Each row comes from the steps of one walk. Every step used is in the known rows, and no mark comes twice. Write the walk behind each row, first mark first.
Known rows
U -> F -> G -> K -> Q -> V: [ -1.3  -1.7 -16.2   8.1 -32.0 -46.6  18.1  23.3   0.8  15.0  25.7   4.4
  26.1 -14.3  -8.9 -12.8   4.3 -62.8   5.8  -6.0   1.7 -27.6 -39.5 -23.1
  14.3]
G -> K -> B: [-31.5 -23.7 -24.5  25.8  -4.4 -28.0   7.3  12.7  -6.7  11.8  15.2  25.6
   0.6 -32.7   3.9  -2.3  -0.6 -30.2  13.8 -33.1   8.4  -2.7 -12.5  -6.9
   2.6]
C -> V -> Q -> F -> G -> K -> B: [ 24.9  19.0  -4.2  -2.7 -33.5  22.5   1.5 -23.0  -6.4  -0.6  -8.0   5.8
   7.4 -30.5   8.2  41.8 -60.4 -23.8  29.7  -7.7  46.7   0.4   8.0 -12.1
 -24.5]
C -> V -> Q -> F: [ 14.7  29.0  14.8  -8.0  -7.2   5.7  14.9 -24.5  -5.9  11.4   2.0  -2.6
  -1.8 -27.4  34.3   3.7 -31.3   6.0  19.0  20.6  19.4  26.3  26.4 -26.1
 -20.1]
G -> K: [-27.5 -38.1 -28.2  27.1   1.8 -44.4   5.9  15.2  -0.1  16.5  15.5  11.7
  15.2 -14.5  -6.2  -5.7  14.0 -24.3   9.9  -8.7 -11.3   0.6 -19.9 -25.5
   6.5]
F -> Q -> K: [  0.9   8.1 -18.6   7.8   2.5 -24.9  30.8  27.8   8.6  12.1   2.0  -3.2
  10.6  23.9  21.9 -44.6  30.3   9.3  19.1  13.0 -13.7  21.0  25.9 -36.5
   9.1]
C -> V -> Q -> F -> G: [ 29.6  18.3  17.5 -16.2 -30.8  23.5   6.6 -17.7   2.4   1.0 -11.5  -9.8
  19.0  -4.3  22.8  22.2 -35.0  -4.3  34.3  31.6  27.7  10.7  10.0 -36.3
 -28.4]
F -> G -> K -> Q -> V -> C: [-23.0 -17.1 -36.1  11.7 -17.0 -51.8  -7.5  39.5   2.5  17.7  18.4  -0.4
  33.7  30.8 -32.4  -9.8  13.3 -59.0   5.0  19.2 -19.9 -13.2 -29.0 -47.7
  -2.4]
K -> B -> Y: [-24.5 -36.3  15.0  11.1  -6.8  -2.3  18.5  21.1  20.2  36.1   8.0  21.6
 -13.4 -28.2   0.6 -29.1  10.6  -0.5  -1.5 -11.9   1.2  -7.0 -27.8 -21.7
   7.3]
B -> Y -> N: [-23.7 -45.1   9.2  15.5  11.3 -35.9  23.0  25.1  18.3  45.8  15.6  -8.5
   9.3 -11.9 -30.7 -32.8  34.4  10.7  -2.9  -4.5 -18.1   5.9 -30.9   4.9
   4.0]
K -> B: [-31.2  -9.1  -3.0  10.2  -9.1 -11.2  18.3  16.2   1.9   7.6   9.3  23.7
  -1.4 -22.7  29.5 -17.9   5.7 -14.9  16.0 -15.9   8.3   5.6  -5.5 -15.2
  -5.1]
C -> V -> Q -> Y: [ -7.3  16.0 -35.0  -7.7  -6.4  -2.6  -3.5   3.8   4.8   9.0   4.5  -5.4
  26.2 -16.1  46.3   8.6  -9.2   0.1  30.1  31.5  12.6  20.6  23.2 -46.9
 -32.2]
U -> F -> G: [  1.0  -6.4  33.3   1.4 -31.2  -4.1  18.0  24.2  10.8   9.9   6.0  15.4
  17.3  -6.8  17.4 -12.3  10.7 -15.6  21.6   6.7   6.4 -20.5 -44.6 -18.5
  -4.0]
F -> U: [-11.5 -18.1  -3.0  26.4   3.8 -10.6  24.1  20.3  29.5  11.7   2.7   8.8
  -2.3  -6.5  20.3 -25.3  23.2  -9.7  16.3   5.8  -7.4   3.4   0.9  -7.8
   1.0]
G -> K -> Q -> F: [  0.3 -10.1 -17.2  22.8  -6.4 -39.9  12.3 -13.3 -24.1  15.9  16.5   3.9
   7.8 -18.7  -0.1 -11.7  -1.4 -25.5  -1.6 -23.2 -12.6   7.8  10.7  -8.6
  20.2]
V -> Q -> K: [-26.1  22.7 -15.8  -8.9   2.1  -2.2   0.5  18.1  16.5  28.2   0.3   1.7
  -4.7  -2.2  38.9 -15.6  16.3   1.6  23.7  41.4   8.0  42.1  15.6 -62.8
 -27.3]
K -> B -> Y -> N: [-28.2 -30.8   9.7  18.7   8.1 -20.5  25.4  22.3  12.9  41.3  15.0   3.6
  -4.5 -31.7 -19.7 -28.1  18.4   6.0  -1.0 -28.5   5.0   7.8 -25.6  18.5
   1.5]
Q -> K -> B: [-10.2  19.3  -9.0   5.1   0.9 -18.2  14.9  15.6  -0.6  12.2   4.3  15.0
  -4.3 -15.0  38.1 -28.5  17.2 -12.8  16.1  -6.3   1.2  29.8  21.3 -40.6
 -10.0]
K -> Q -> Y -> N: [-18.3   1.7 -48.3  12.8   2.6 -49.8  12.0  19.4 -15.9  15.9  25.3 -19.7
  44.8  -1.8  20.3 -19.6  37.0  -9.5  12.8 -11.2 -19.7  22.5  16.5   4.4
  -4.1]
C -> V -> Q -> F -> G -> K: [ 27.2   3.9  -2.5  -1.5 -25.6   7.8  -3.6 -20.0  -4.8   4.5  -6.6  -8.8
  21.5 -11.6  -2.4  35.8 -45.9 -22.0  29.2  14.5  26.1   2.1   2.1 -30.1
 -20.5]
F -> G -> K -> Q: [-10.7 -36.5 -35.7  17.8 -29.5 -26.3  -1.3  25.3   0.2  10.6   9.5   5.8
  48.8  21.8 -18.1   8.5  11.8 -42.1  15.5   1.9  -6.7 -18.3 -29.8 -42.3
   4.4]
V -> Q -> F -> G -> K -> B: [ -9.5   4.2  -7.2  -2.5 -30.8  20.1  -8.4  -7.8  -2.6   6.4  -1.6   7.6
  -5.7 -28.1  10.3  28.9 -43.9 -28.0  33.0 -10.7  46.5   1.8  -9.2  -7.0
 -16.5]
G -> F: [-27.0 -25.4   2.2  15.6  -2.9 -23.4  15.6  27.2   4.5   8.4   8.3  22.5
 -19.3 -30.8  30.1 -39.3   7.2  -1.8  10.3   6.7   4.5   4.4 -22.8  -6.3
   6.0]
U -> F: [-15.3   3.2  33.2  10.0  -6.9 -18.7  26.4  16.2   2.8  22.4  17.2  22.3
  -4.6 -30.3  27.2 -29.2  15.2  -4.4   9.1  -6.7  -2.7  -4.4 -26.0  -6.5
   7.1]
Y -> N: [-30.9 -18.1  -9.0  16.6  10.9 -46.0  20.9  21.2   0.0  17.5  21.1  -6.8
  22.5 -10.5   0.0 -20.1  33.2  -3.1  15.9  -7.4 -11.3  19.4 -11.3  10.6
  -5.9]

Write each row's walk
[ -4.3  19.6  11.6   5.4  -0.1  21.2  15.0  -8.9  22.7  17.1  -0.7   1.6
 -32.0 -27.9  37.4 -10.0 -11.1   4.9  21.2  20.9  23.3  25.7  21.5   7.2
 -11.8]  V -> Q -> F -> U
[ -3.1 -19.0  12.8  18.3 -28.2 -18.0  11.0  20.2   4.1  11.7  10.5  16.0
  20.1 -17.7 -10.1   4.1   3.2 -33.2  18.1  -9.8   7.7 -25.1 -53.2  -8.9
   8.0]  U -> F -> G -> K
[ 11.0 -13.2  -0.4  10.1 -24.1  -9.2   4.5  -8.6 -16.8  -2.4   2.0   9.8
   5.6 -21.9   0.7  12.0 -23.5 -37.9  24.4 -31.1  19.7  -8.5  -6.8   0.8
   2.6]  Q -> F -> G -> K -> B
[ -0.7   5.5 -11.2  13.5   4.8 -20.6  29.9  37.3   6.6   7.9  -1.6  11.0
 -24.1   1.2  32.6 -62.5  14.0  14.0  10.7  11.9   3.3  19.3  14.4 -13.3
  17.1]  G -> F -> Q -> K
[-14.5   8.5  -6.3  -3.7 -11.2   3.2   7.6   4.4  13.2  16.1   2.2   6.5
  14.4 -15.3  24.6   5.1 -13.9   1.0  23.6  30.7  15.5  13.1   6.0 -45.9
 -28.6]  C -> V -> Q
[  0.6  50.4 -10.9  -7.7  -6.1  16.3   8.0  -0.3   7.3  15.0  -4.7   9.9
  -2.6 -22.8  45.4  -1.9 -18.8  -2.4  23.6  19.0  30.3  38.1  39.0 -55.2
 -38.3]  C -> V -> Q -> K -> B
[ -3.7 -10.2  -9.8  -2.0 -24.0   4.0  -9.8  -4.5   1.0  10.8  -0.3  -6.0
   6.9  -8.4   1.1  28.0 -26.6 -22.7  31.4  14.5  25.6   3.0 -16.2 -20.8
 -12.2]  V -> Q -> F -> G -> K
[  5.2  36.2 -12.4  -7.3  -0.7   1.7   6.4   4.7  10.6  20.2  -3.5  -2.2
   9.8  -2.7  35.4  -5.7  -3.5   4.3  20.7  40.5   9.6  39.7  32.2 -72.4
 -33.8]  C -> V -> Q -> K
[-16.3  -5.2 -43.4   5.8 -10.5 -35.0   4.9  17.4  -8.3  12.3  16.0  -1.3
  35.2   0.9  38.5 -21.5  28.9 -16.0  14.3   5.6 -18.9   6.6  15.3 -37.2
  -1.7]  K -> Q -> Y
[ 19.5  -5.0 -18.7  37.5   0.2 -20.5  22.3 -11.8  -3.8  12.8   8.3   0.6
  -8.4 -19.4   3.1 -14.5   1.2 -24.4  -1.0 -18.3  -5.1   6.8  22.6  14.4
  24.0]  G -> K -> Q -> F -> U
[ -4.0 -29.4  26.4  23.7 -17.8  -8.8  20.7  19.6   9.7  41.5  13.8  11.1
   2.3 -42.2 -47.4  -5.3   0.6 -17.4  -0.1 -45.7  23.6 -26.1 -68.8  41.7
  11.3]  U -> F -> G -> K -> B -> Y -> N
[ 17.2 -14.8  19.9  -4.0 -23.3 -13.6  11.4  -1.1  -5.5  -2.2  -1.9  -5.2
  18.1   7.1  15.5  -4.3   0.8 -15.8  29.1  10.8  -1.2  -2.2  -7.3 -20.8
  -3.1]  Q -> F -> G
[ -1.0  -1.9   3.7  19.7  14.5 -11.9  41.6  35.9  13.2  37.6   1.6   2.6
 -41.1 -26.3  -6.5 -70.9  10.6  28.3  -5.8 -25.7  20.6  20.5  -1.0  39.1
  21.8]  G -> F -> Q -> K -> B -> Y -> N
[-25.0 -27.5 -41.2  28.8  -9.9 -41.1   6.6  15.8  -7.8  22.2  17.4  11.3
  26.2  -4.4  -7.0  -7.7  15.3 -28.8   0.9  -9.4 -16.1  -2.9 -12.2 -29.9
  13.8]  G -> K -> Q
[ -0.6  -9.7   6.9  13.9   1.4   4.5  35.1  34.7  19.8  30.7  -6.5  23.8
 -49.2 -22.0  16.4 -70.3   4.0  22.8  -5.5  -6.1  17.8   6.7  -0.5  -3.7
  24.2]  G -> F -> Q -> K -> B -> Y
[ 19.6  -4.5   8.7  -0.8 -33.7  -7.3  14.4  -1.0 -11.0   4.4  -0.7  -3.8
  28.3  15.9  16.7  -7.3   2.2 -20.2  18.8  10.3  -5.2  -2.8   0.0 -25.8
   2.6]  K -> Q -> F -> G
[ -2.0 -35.3  31.8  17.2 -30.5   4.6  15.6  18.9  14.6  36.1   5.5  29.5
  -6.3 -37.1 -28.3  -6.9 -10.8 -25.6  -0.1 -27.8  23.7 -36.8 -68.4  -0.2
  14.5]  U -> F -> G -> K -> B -> Y
[ -7.1   9.4  25.6  13.7 -10.9 -10.1  44.0  23.7   9.6  16.1  14.9  16.3
  -4.8 -11.0  21.0 -40.7  10.8  12.3  13.4 -11.3   0.1 -12.8 -18.8  12.2
  24.4]  U -> F -> Q
[-20.1  32.3  22.4   6.4   2.7 -34.4  41.1  38.2   7.8  23.9  27.5  12.7
 -18.0  -2.3   6.2 -60.3  15.6  -3.6  -1.3   8.6 -13.3  -5.3 -18.2   6.3
  16.0]  U -> F -> Q -> V -> C
[-13.0 -20.4   4.6  33.8   3.3  -6.3  24.7  27.3  24.4   4.9  -0.6  23.7
 -35.8 -33.0  30.7 -45.0   7.1  -3.3   8.9   8.1  10.7   3.2  -9.4  16.1
  10.6]  G -> F -> U
[ -2.3   4.3  17.3 -18.9 -26.9  19.2  -0.9  -0.8  11.0   8.6  -3.3  -5.6
   6.3  -0.4  26.4  13.1 -20.2  -6.8  35.0  30.6  23.5  11.0  -7.1 -29.1
 -22.3]  V -> Q -> F -> G
[ 17.0  10.3   5.5  22.9  -4.7  -7.4  31.3  -8.2   3.9  12.7   3.2   1.5
 -10.6 -11.2  27.2 -30.3   8.6  -7.8   4.2  -4.1  -6.8  14.0  29.9   4.3
  14.9]  K -> Q -> F -> U
[  5.7   7.8   4.5   7.2  -8.1 -26.6  20.8  -8.6 -18.6  14.6  10.6   0.6
   5.6 -12.5  26.6 -24.6   5.4  -7.4   2.9  -1.9 -13.1  15.0  17.4 -19.4
  10.8]  K -> Q -> F
[-16.8 -11.7 -29.1   5.2   1.4 -50.9  36.4  33.7  20.2   5.1  21.9  -6.9
  11.5   6.3  18.0 -45.7  19.6 -16.1  19.1   4.7 -12.0  -6.2   5.2 -19.4
  15.5]  F -> Q -> V
